Each row was made from one walk, in order. Every step used is in the known rows, and no mark comes twice. Write each row's walk.
Known rows:
gaki-gavizo-tupe-fuvar-pozarab: [ 2.18  0.07  1.03 -0.97 -1.17 -3.65 -2.31 -1.61 -0.38  1.43  1.72  2.34
  1.26  0.18 -0.54 -1.18  0.83  0.59 -2.82  0.51  4.65]
bulo-matole-tupe-fuvar: [-1.63 -7.82  1.18  1.97 -1.05 -1.94 -0.71 -0.72 -0.34  4.54  0.61  1.61
  0.05  1.52  1.18  0.09 -0.10  2.40 -2.53 -1.80  2.59]
fuvar-tupe-gavizo: [-0.37  2.53  0.69  1.15  0.15 -3.30 -1.88 -1.97 -0.93 -2.70  2.05  0.43
  0.82 -0.79  2.40  1.53 -1.71 -0.36  0.90 -0.39 -5.05]
pozarab-tupe: [-1.07  1.42 -1.43 -0.88  2.87  0.96  3.63  0.90  0.02  0.46 -2.48 -3.12
  2.08  0.64 -1.11  1.08 -1.18  0.29  1.17 -4.32 -2.81]
tupe-ranu-gavizo-gaki: [-0.12  2.74 -0.99 -0.46 -2.63  6.32  0.54 -0.33 -1.51 -3.85  0.24  5.72
 -2.34 -0.48 -2.24 -4.38 -2.52 -1.97  2.91  4.21  5.08]
pozarab-tupe-gavizo-gaki: [-0.99  2.15 -0.62 -0.78  2.29 -1.30  0.50  0.88  2.25 -3.50 -0.63 -2.98
 -0.38 -2.81  1.65  0.21  0.83 -0.90  3.43 -0.50 -0.38]
bulo-matole: [-2.82 -2.69  0.74  0.92 -2.19 -1.57  0.49 -1.68 -2.31  3.93 -0.44  2.13
  0.24  3.04  0.68 -1.17 -2.79  2.28  0.19 -2.77  0.18]
bulo-matole-tupe-pozarab: [-1.37 -4.81  0.80  2.37 -1.69 -1.77 -1.11 -3.47  2.23  3.06  1.53  0.35
  0.31 -0.05  2.07  0.21 -0.08 -1.35 -2.06 -0.51  0.47]
bulo-matole-tupe-gaki-gavizo: [-1.76 -4.02  2.37  2.03 -2.23 -4.20 -4.78 -0.85  1.26  6.42 -0.14 -1.04
 -1.89  1.19 -0.36  1.36  0.66  1.22 -2.82  1.78  3.74]
matole-tupe-bulo: [ 0.86 -2.42  2.86  0.27  2.00  1.63  1.17  5.40  0.74 -2.17 -0.41 -0.76
 -0.89  1.04  0.21  0.79  3.06 -2.80 -2.14 -5.06 -3.24]
fuvar-tupe-bulo-matole: [-0.48 -1.16 -0.05 -0.89 -1.83  1.89 -2.40 -1.56 -1.89  0.22 -0.45 -1.81
 -0.44  2.03  2.19  3.41  1.56  1.73 -0.99 -2.04 -5.41]
fuvar-pozarab-tupe-ranu: [ 4.45  1.92 -2.51 -2.39  0.32  4.77  0.67  1.45  1.00 -1.15  2.44 -1.88
  2.52 -0.82 -0.63 -0.89 -2.12  1.71  0.37  2.29 -1.41]
pozarab-tupe-matole: [-2.29  1.81 -0.33 -3.01  4.49  0.22  2.55  1.57  0.70 -3.03 -1.83  0.00
  2.36 -4.59  0.94  3.51 -0.49  0.34  1.95 -4.95 -4.91]
ranu-gavizo-tupe-fuvar: [-2.47 -1.40 -1.86  2.65 -0.08  1.02  4.31 -2.29 -3.27  0.56  0.03  2.97
  0.06  0.67 -0.59 -2.80  2.21 -1.33 -1.69 -1.82  6.13]
matole-tupe-gaki: [ 1.68 -2.38  5.05  1.91  1.00 -2.67  0.16  2.68  1.75  0.56 -1.02 -1.18
 -1.05 -0.56 -3.95  1.12  3.47 -0.38 -1.91 -0.20 -2.26]
fuvar-pozarab-tupe-gaki-gavizo: [ 3.87  2.12 -0.69 -1.05 -0.54 -1.38 -2.68  1.00  1.37  0.65  0.52 -3.89
  1.79  0.15 -2.41  1.55  1.45  3.12 -0.43  5.41 -0.48]
gavizo-gaki: [ 1.65  0.74  5.15  0.77 -1.23 -1.31  3.41 -0.35  0.14 -2.74 -2.84  0.67
 -0.21  1.49 -3.46 -3.57  2.42 -1.33  2.93  0.47 -1.52]
fuvar-pozarab-tupe-bulo: [ 3.66  0.77 -1.95 -2.20  0.97  3.62  1.08  3.57  0.19 -2.32  0.82 -4.10
  2.07  0.92  0.63  0.92  2.13  1.73 -0.18 -0.20 -3.68]
fuvar-pozarab-tupe-gaki-gavizo-ranu: [ 4.83  0.58 -0.95 -1.50 -0.84 -1.11 -1.79  0.19  1.81  2.85 -0.47 -3.11
  0.61  1.05 -1.88  0.22 -0.21  3.14 -0.08  6.94 -0.04]
pozarab-tupe-gaki: [ 0.26  0.93  0.39 -1.93  1.47 -0.49  0.53  1.25  0.76 -0.26 -3.24 -3.13
 -0.25 -1.38 -3.65  3.56  2.18  3.28  1.71 -0.63 -3.50]
pozarab-tupe-gaki-gavizo-ranu: [ 0.48  0.97 -0.76 -2.60  0.35 -1.90 -2.25 -0.10  1.66  3.11 -4.04 -1.68
 -1.72  0.10 -2.86  2.75 -1.03  2.80  1.33  3.12  0.16]
ranu-gavizo-gaki: [-2.23  1.79  0.14  4.16 -1.72  0.96  3.88 -1.55 -2.13 -1.74 -2.27  1.56
 -0.60  3.17 -2.27 -4.88  1.43 -3.55  2.05  3.12  5.09]

Write each row's walk:
[-0.74 -5.77  1.97  1.71 -2.46 -3.78 -4.09 -1.56  1.83  8.57 -1.14 -0.05
 -3.06  2.21  0.03  0.06 -1.26  1.36 -2.56  3.39  4.11]  bulo-matole-tupe-gaki-gavizo-ranu
[ 0.92  2.46  2.45  1.36 -0.56 -3.29 -1.92 -2.85  0.68 -3.48  1.09 -1.35
 -0.18 -1.36  1.55  0.24  1.24 -1.51  1.93  2.18 -3.74]  fuvar-tupe-gavizo-gaki
[ 2.71  2.44 -4.78 -0.60  0.05  6.14  0.92  0.81  0.11 -0.59  2.63 -1.57
  2.22 -0.14 -0.12 -1.67 -2.13  0.51  0.12  3.99  2.22]  fuvar-pozarab-tupe-ranu-gavizo
[-3.78  1.82 -0.67  2.17  1.97  0.97  4.66 -1.80 -2.13 -0.74  0.37  2.43
  0.51 -2.65  1.36 -1.80  1.77 -4.39 -1.43 -3.43  3.90]  ranu-gavizo-tupe-matole
[-1.67 -2.80  0.20 -2.59 -2.06  2.21 -1.58  2.62 -2.84 -1.43 -0.95  2.90
 -2.27  2.13  2.09  1.38  0.80  2.88  0.60 -4.32 -2.66]  tupe-bulo-matole
[-0.30 -0.73  0.59 -0.72 -0.04 -3.74  0.63  0.58 -0.70 -1.82  0.86  6.67
 -2.25  0.15  2.99 -2.99 -6.10  0.31  3.10  0.18 -1.44]  tupe-gavizo-ranu
[-0.70 -1.01  2.34  2.68  2.61 -3.61 -0.06  3.27  1.82 -1.80  2.60  0.60
 -0.30 -1.33  2.21 -0.87 -0.75 -3.45 -1.10 -2.79 -0.31]  matole-tupe-gavizo
[-0.49  2.61 -0.47 -2.29  0.69 -2.31 -3.08  0.86  1.21  0.94 -3.10 -2.50
 -0.56 -0.84 -3.36  3.87  0.87  2.71  1.10  1.53 -0.26]  pozarab-tupe-gaki-gavizo
[-2.88 -3.64 -1.85  2.64 -1.70  3.39 -1.31 -0.84  0.00  5.15  1.84  1.36
 -1.44  0.94  1.85 -1.86 -3.16 -1.53 -2.30  0.63  6.20]  bulo-matole-tupe-ranu-gavizo
[-1.88  1.07 -0.25  2.81 -0.49  0.41  3.19 -2.18 -2.12  1.42 -0.77 -0.20
 -1.59 -0.12 -2.43 -1.65  3.86 -2.15 -1.59  0.00  4.84]  ranu-gavizo-tupe-gaki
[ 0.47 -1.12  4.21  3.17  1.81 -3.48  0.06  2.42  3.41 -2.52  1.56 -0.93
 -1.25 -2.02  1.48 -2.00  2.28 -4.63 -0.10 -0.17  0.84]  matole-tupe-gavizo-gaki
[-2.28 -1.38 -2.99 -3.06  1.12  3.57 -0.14  2.25 -0.38  0.44 -2.08 -3.35
 -0.83  0.44  2.28  3.49  1.23  2.13  0.62 -4.81 -2.10]  pozarab-tupe-bulo-matole
[ 1.98  1.69  0.86  0.25 -1.44 -1.35 -0.47 -6.31  0.72 -3.29  0.86  0.55
  2.37 -0.86 -0.53  2.50  0.55 -0.97  0.60  1.21 -7.57]  fuvar-tupe-pozarab
[ 2.43 -1.02 -2.65 -1.78 -0.25  3.28 -0.19  2.24  0.18  0.19  1.26 -4.54
  1.62  1.17  2.09  1.15  1.77  2.62 -0.75  0.17 -1.74]  fuvar-pozarab-tupe-bulo-matole
[-0.59  2.98  1.85 -0.11  0.12 -3.89 -0.71 -1.90 -0.11  2.66 -0.20  0.63
  0.47  1.01 -0.86 -1.47 -0.67 -3.03 -2.26 -3.08  3.72]  gaki-gavizo-tupe
[ 2.40  1.46 -0.61 -1.81  2.48  0.71  1.87  1.46  0.95 -2.52  1.50 -1.91
  4.19 -2.76  0.97  1.15  0.44  1.25  0.30  0.39 -4.18]  fuvar-pozarab-tupe-matole
[ 1.83 -2.44  3.95  1.15 -0.27 -4.16 -2.67  1.34  2.74  3.80 -1.77  0.09
 -2.58  1.07 -3.09  0.34  0.49 -0.85 -2.10  3.57  1.44]  matole-tupe-gaki-gavizo-ranu
[-1.54  0.81  0.58 -1.90 -1.31 -1.53 -3.69 -0.80 -0.33  2.77 -0.02  0.37
 -1.83  0.79  1.97  0.38  1.13 -1.46 -2.75 -3.62  4.11]  gaki-gavizo-tupe-bulo-matole
[-0.21  2.15  2.72 -0.78  1.66 -1.78  0.15 -2.15 -1.00 -3.14  0.17  1.63
  2.60 -2.99  0.90  3.40 -0.09 -0.13  0.46 -1.99 -8.33]  fuvar-tupe-matole
[-4.05 -0.74 -2.74  2.16 -0.88  3.54  2.60 -1.20 -2.88  1.80  0.03 -0.35
 -2.01  1.44  2.28 -1.85  3.01 -3.19 -2.30 -3.52  5.94]  ranu-gavizo-tupe-bulo-matole
[-2.33  2.23 -2.45 -1.09  3.08 -1.46  0.44  1.71  0.79 -2.49  0.37 -1.27
  0.65 -2.37  2.41  1.56 -2.16  0.17  2.37 -3.23 -1.53]  pozarab-tupe-gavizo
[ 3.92 -3.70  1.07 -1.30 -1.88 -1.40  0.69  1.06 -2.70 -3.43  1.56  5.96
  2.68  1.12 -1.85 -1.12  0.22  6.10  0.34  2.12 -1.80]  tupe-fuvar-pozarab
[ 0.71  0.44  0.16  0.64 -0.15 -3.05 -0.88 -3.09 -0.32  0.00  1.03  1.15
 -0.63  0.54  2.81 -0.06 -3.84  0.00  1.27  1.57 -4.43]  fuvar-tupe-gavizo-ranu
[-1.92  2.99 -5.57 -1.48  1.22  6.94  1.51  0.56 -0.43 -0.72 -0.47  0.36
 -0.11 -1.17 -0.58 -0.06 -3.74 -0.63  1.60 -0.15  3.01]  pozarab-tupe-ranu-gavizo
[ 3.71  2.40 -3.37 -0.25 -0.66  6.21  1.06  0.13  1.30 -1.41  1.74 -3.04
  1.39 -0.50 -0.81 -2.69  0.13 -0.52  0.94  6.15  3.13]  fuvar-pozarab-tupe-ranu-gavizo-gaki
[-1.45  2.77 -2.90 -0.75 -1.88  6.40  0.54  0.56 -2.99 -2.95  1.19  7.36
 -1.28  0.11 -1.59 -3.17 -5.35 -0.70  1.88  1.54  3.71]  tupe-ranu-gavizo
